What can hang from each mark
zetat: leba vozor
vozor: leba zetat
leba: rabu vozor
remin: buvep rabu
buvep: remin
rabu: leba pevu zetat
pevu: rabu

Every row comes from one small tree of marks. The marks that hang from a mark follow it in brackets, in alphabetical order. Every link used is in the known rows. Which tree was each row made from?
Known rows
buvep{remin{rabu{zetat{leba vozor}}}}: [ 2.15 -1.00 -0.43 -1.41 -4.05 -1.23 -0.36  0.93  0.38 -2.37  1.98 -0.23
  1.04  0.10 -1.05 -3.62  0.98 -2.20 -4.55 -2.17]
zetat{vozor}: [ 0.00  0.91 -0.79 -0.92  0.43 -0.23  0.29 -1.32  0.97 -1.48 -0.75  1.15
  0.43  0.99 -0.38 -1.61  1.32 -0.22 -2.49 -1.34]
vozor{leba{rabu} zetat}: [-0.67 -0.80 -0.40 -1.42  0.98 -0.16  1.53 -1.87 -1.83  0.26  0.76 -0.26
 -0.67  1.34  1.32 -1.30 -0.12 -0.02 -1.18 -1.97]
pevu{rabu{zetat}}: [ 1.37  1.38 -0.23 -0.75 -2.02 -0.25  1.46 -1.50 -0.10 -1.01  0.36 -3.56
  2.81  1.29 -0.56 -1.09  1.72 -1.22 -1.63 -1.54]
vozor{zetat{leba}}: [ 1.02  1.60 -0.64 -0.50 -2.66  0.06  0.99 -1.26  0.18 -0.80  0.79  1.20
 -0.23  1.49  0.34 -1.80  1.24 -0.64 -0.74 -1.10]
buvep{remin{rabu}}: [ 2.42 -0.36  0.25 -1.19  0.18 -2.90 -1.29 -1.22  1.57 -1.98  1.09 -0.28
  0.65 -0.23 -0.66 -0.95  0.98  0.24 -0.23 -1.40]
rabu{leba zetat}: [-1.13 -0.05 -0.52 -0.91 -5.36  0.97  1.23  1.14 -0.29 -1.68  0.52 -3.12
  1.36  1.19 -0.99  0.14  0.26 -2.18  0.20 -1.26]
leba{rabu}: [ 0.24 -0.27  0.24 -0.86  1.92 -0.68  0.85 -2.60  0.57 -0.68 -0.28  0.74
  0.15  0.16 -0.02 -0.65  1.23 -0.17 -0.21 -1.80]
leba{vozor{zetat}}: [-0.31 -0.10 -0.44 -1.38 -2.97  1.18  1.25 -0.68  0.62 -0.37  0.55 -0.62
 -0.23  2.29  0.69 -1.00  1.61  0.35 -1.98 -1.64]
remin{buvep}: [-0.16  0.28  0.19 -0.81 -1.96 -0.71  0.50 -1.20  0.50 -1.48  2.27  0.73
  0.25  2.82 -0.35  0.50  0.95  0.36 -0.62 -0.78]
buvep{remin{rabu{leba pevu zetat}}}: [ 0.03 -2.47  0.28 -2.25 -6.50 -1.37  0.53  0.58  1.28 -1.58  1.87 -5.14
  2.70 -0.90 -1.59 -0.13  0.36 -1.78 -0.77 -1.34]
buvep{remin}: [ 1.95  0.79 -0.26 -0.70 -0.53 -1.75 -0.59 -0.80  1.69 -1.66  0.75  0.52
 -0.51  0.85 -0.76 -0.83  1.35 -0.21 -0.19 -0.53]
remin{buvep rabu{pevu zetat{leba vozor}}}: [-0.85 -2.48  0.25 -2.23 -6.95 -0.32  1.80 -0.75  0.11 -1.53  3.01 -1.33
  2.73  0.95 -0.86 -1.96  0.89 -1.47 -5.27 -1.95]
zetat{leba{rabu{pevu}} vozor}: [-0.74 -1.58 -0.08 -1.86 -0.46 -0.27  2.01 -2.74  1.20 -0.54  0.13  2.07
  0.74 -0.76 -0.23 -2.84  1.55 -1.57 -4.28 -1.73]
leba{rabu{pevu zetat}}: [-0.85 -1.04  0.46 -1.54 -2.93  0.33  2.70 -2.88  0.48  0.32 -0.84 -3.03
  1.78 -1.41 -0.55 -0.39  1.53 -0.88 -1.15 -1.71]
remin{rabu{pevu}}: [ 0.12 -0.97  0.47 -1.70 -1.03 -1.94  0.95 -3.48  1.68 -0.69 -0.44 -1.58
  2.34 -1.76 -0.41  0.07  1.24  0.52 -0.02 -1.29]
pevu{rabu{leba}}: [ 0.30  0.31 -0.29 -1.12 -0.58 -0.90  0.67 -0.59  0.55 -1.85  1.51 -1.98
  2.63  2.22 -0.55 -0.42  0.73 -1.63 -0.69 -1.08]
vozor{leba{rabu}}: [-0.80 -1.65 -0.09 -1.40  2.25 -1.06  1.41 -1.91 -1.32 -0.26  0.70  0.82
 -0.92  0.52  0.75 -0.82 -0.06 -0.87 -0.92 -1.65]
rabu{pevu zetat{vozor}}: [-1.19  0.01 -0.60 -1.59 -4.55  0.88  2.18 -1.60  0.90 -0.50 -1.15 -2.62
  2.04 -0.60 -0.93 -1.50  1.65 -0.89 -3.36 -1.31]
buvep{remin{rabu{pevu zetat{leba{vozor}}}}}: [ 1.03 -3.73  0.49 -2.55 -8.15 -0.79  1.46  0.38  1.46 -1.07  2.95 -2.23
  1.18 -0.44 -0.85 -2.10  1.70 -2.38 -4.36 -1.71]

Write each row's tree
[-1.71 -1.61 -0.10 -2.23 -0.59 -0.30  2.61 -3.02 -0.95  1.14  0.53 -1.52
  0.19 -0.23  1.16 -0.90  0.22  0.15 -1.55 -1.56] => vozor{leba{rabu{pevu}} zetat}
[-0.21 -2.70  0.31 -1.55 -1.24  0.36  1.78 -0.80  0.43 -0.77  1.78  2.61
 -0.90  1.59  0.50 -1.99  1.62 -2.14 -3.21 -2.16] => zetat{leba{rabu vozor}}
[-0.44 -1.08 -0.44 -1.94 -3.71  1.07  1.37  0.64  0.24 -1.06  2.62 -3.10
  2.26  4.10  0.41 -1.20  1.13 -1.24 -2.78 -1.84] => pevu{rabu{leba{vozor{zetat}}}}
[ 1.76 -0.69 -0.35 -1.51 -2.56 -1.26 -0.67  0.32  0.73 -2.13  0.64 -2.25
  1.59 -0.04 -1.11 -2.54  1.01 -0.79 -3.51 -2.27] => buvep{remin{rabu{zetat{vozor}}}}
[-2.69 -4.31  0.64 -3.17 -7.67  0.47  1.64  0.43  0.81 -0.93  4.42 -3.51
  2.54  2.94  0.12  0.43  0.21  0.02 -2.91 -1.91] => remin{buvep rabu{leba{vozor{zetat}} pevu}}
[-0.48 -0.53 -0.35 -1.21 -0.71  0.95  1.46 -1.01 -0.43 -0.83 -0.77 -1.21
  1.13  0.44 -0.48 -2.24  1.20 -1.15 -3.60 -2.68] => leba{rabu{zetat{vozor}}}
[-1.05 -2.15 -0.03 -2.01 -8.34  1.39  3.19 -0.29  0.74 -0.24  1.30 -1.42
  0.65  0.34 -0.42 -1.37  2.06 -2.64 -3.55 -1.18] => rabu{pevu zetat{leba{vozor}}}
[-1.28 -2.08  0.28 -2.11 -2.86 -1.42  0.90 -1.47  1.57 -1.37  0.67 -2.60
  2.82 -1.18 -0.79  0.55  0.23 -0.80  0.45 -1.28] => remin{rabu{leba pevu}}
[-0.99 -2.29  0.49 -1.58 -3.10 -1.31 -0.21  0.33  0.13 -2.49  3.82 -1.13
  1.98  2.65 -0.61  0.83 -0.48 -0.45 -0.11 -1.57] => remin{buvep rabu{leba}}
[ 0.09  0.55 -1.00 -0.85 -4.32  0.97  1.41  0.21 -0.25 -1.58  0.30  0.55
  0.54  1.08 -0.76 -2.91  1.31 -2.45 -3.96 -1.74] => rabu{zetat{leba vozor}}
[-2.68 -5.14  0.90 -3.12 -6.62 -0.25  1.48  0.24  1.18 -1.61  4.37 -2.49
  2.37  2.41 -0.40  0.94  0.28 -0.87 -2.55 -1.54] => remin{buvep rabu{leba{vozor} pevu}}
[-0.08 -1.28 -0.30 -1.28 -6.91  1.41  2.19  0.94 -0.12 -1.01  1.49 -0.21
 -0.36  1.75 -0.25 -1.76  1.66 -2.81 -3.14 -1.64] => rabu{zetat{leba{vozor}}}
[-1.36 -1.80 -0.63 -1.74  2.50 -0.52  1.25 -1.26 -1.32 -0.67  0.39  1.56
 -0.65  0.77  0.66 -2.21 -0.03 -1.04 -3.75 -2.15] => zetat{vozor{leba{rabu}}}
[-0.03 -1.50 -0.02 -1.47 -5.63 -0.15  0.76  0.38 -0.79 -2.26  3.48 -0.02
  1.85  2.40 -0.67 -2.36  0.54 -1.64 -4.86 -2.38] => remin{buvep rabu{zetat{leba vozor}}}
[ 1.25  0.83 -0.84 -1.02 -3.13  0.25  1.55 -0.40 -0.37 -1.55  1.21 -0.82
  2.48  1.97 -0.66 -3.58  1.78 -2.82 -5.33 -1.96] => pevu{rabu{zetat{leba vozor}}}
[-0.70 -4.47  0.38 -2.99 -8.43 -0.31  1.10  1.75  1.39 -1.60  2.64 -5.17
  2.20  0.08 -1.14 -0.50  0.75 -2.22 -2.92 -1.75] => buvep{remin{rabu{leba{vozor} pevu zetat}}}
[ 0.02 -1.06  0.59 -1.21 -4.58 -0.63  0.57 -0.69 -0.55 -1.70  2.60 -2.68
  2.12  1.74 -0.61  0.22  0.60 -0.08 -1.14 -1.99] => remin{buvep rabu{zetat}}
[-0.46 -1.83  0.92 -2.00 -2.93 -1.93  0.91 -2.90  1.36 -1.02  2.41 -1.39
  2.36  0.40 -0.41  0.75  0.88  0.91 -1.01 -1.18] => remin{buvep rabu{pevu}}
[ 1.95 -1.63  0.37 -1.76 -5.98 -1.86  0.83 -0.81  1.27 -1.26  2.02 -2.32
  1.74 -1.59 -1.18 -1.81  1.33 -1.89 -2.13 -1.24] => buvep{remin{rabu{pevu zetat{leba}}}}
[ 1.48 -1.25  0.46 -1.88 -4.74 -1.87  0.71 -1.39  1.56 -1.01  0.74 -4.16
  2.27 -1.83 -1.27 -0.72  1.36 -0.43 -1.24 -1.33] => buvep{remin{rabu{pevu zetat}}}
[-0.53 -1.63  0.10 -1.62 -0.97  1.22  1.65 -1.34  0.18  0.11  0.70 -0.35
 -0.19  2.06  0.97 -1.39  1.54  0.24 -2.46 -2.53] => leba{rabu vozor{zetat}}
[-1.10 -1.68 -0.17 -1.38 -1.25 -0.02  2.15 -0.91 -2.25 -0.06  0.62 -1.67
 -0.28  0.37  0.43 -0.88 -0.06 -1.68 -1.47 -2.06] => vozor{leba{rabu{zetat}}}
[-1.96 -0.93 -0.28 -1.62 -6.93  0.87  2.35 -0.12  0.55 -0.90  0.28 -4.37
  2.28 -0.26 -1.23  0.53  0.65 -2.01 -0.19 -0.83] => rabu{leba pevu zetat}
[-2.78 -3.00 -0.15 -2.47 -8.75  1.87  2.97  1.02  0.73 -0.62  1.13 -4.33
  1.74  0.91 -0.80  0.22  1.03 -2.47 -2.33 -1.25] => rabu{leba{vozor} pevu zetat}
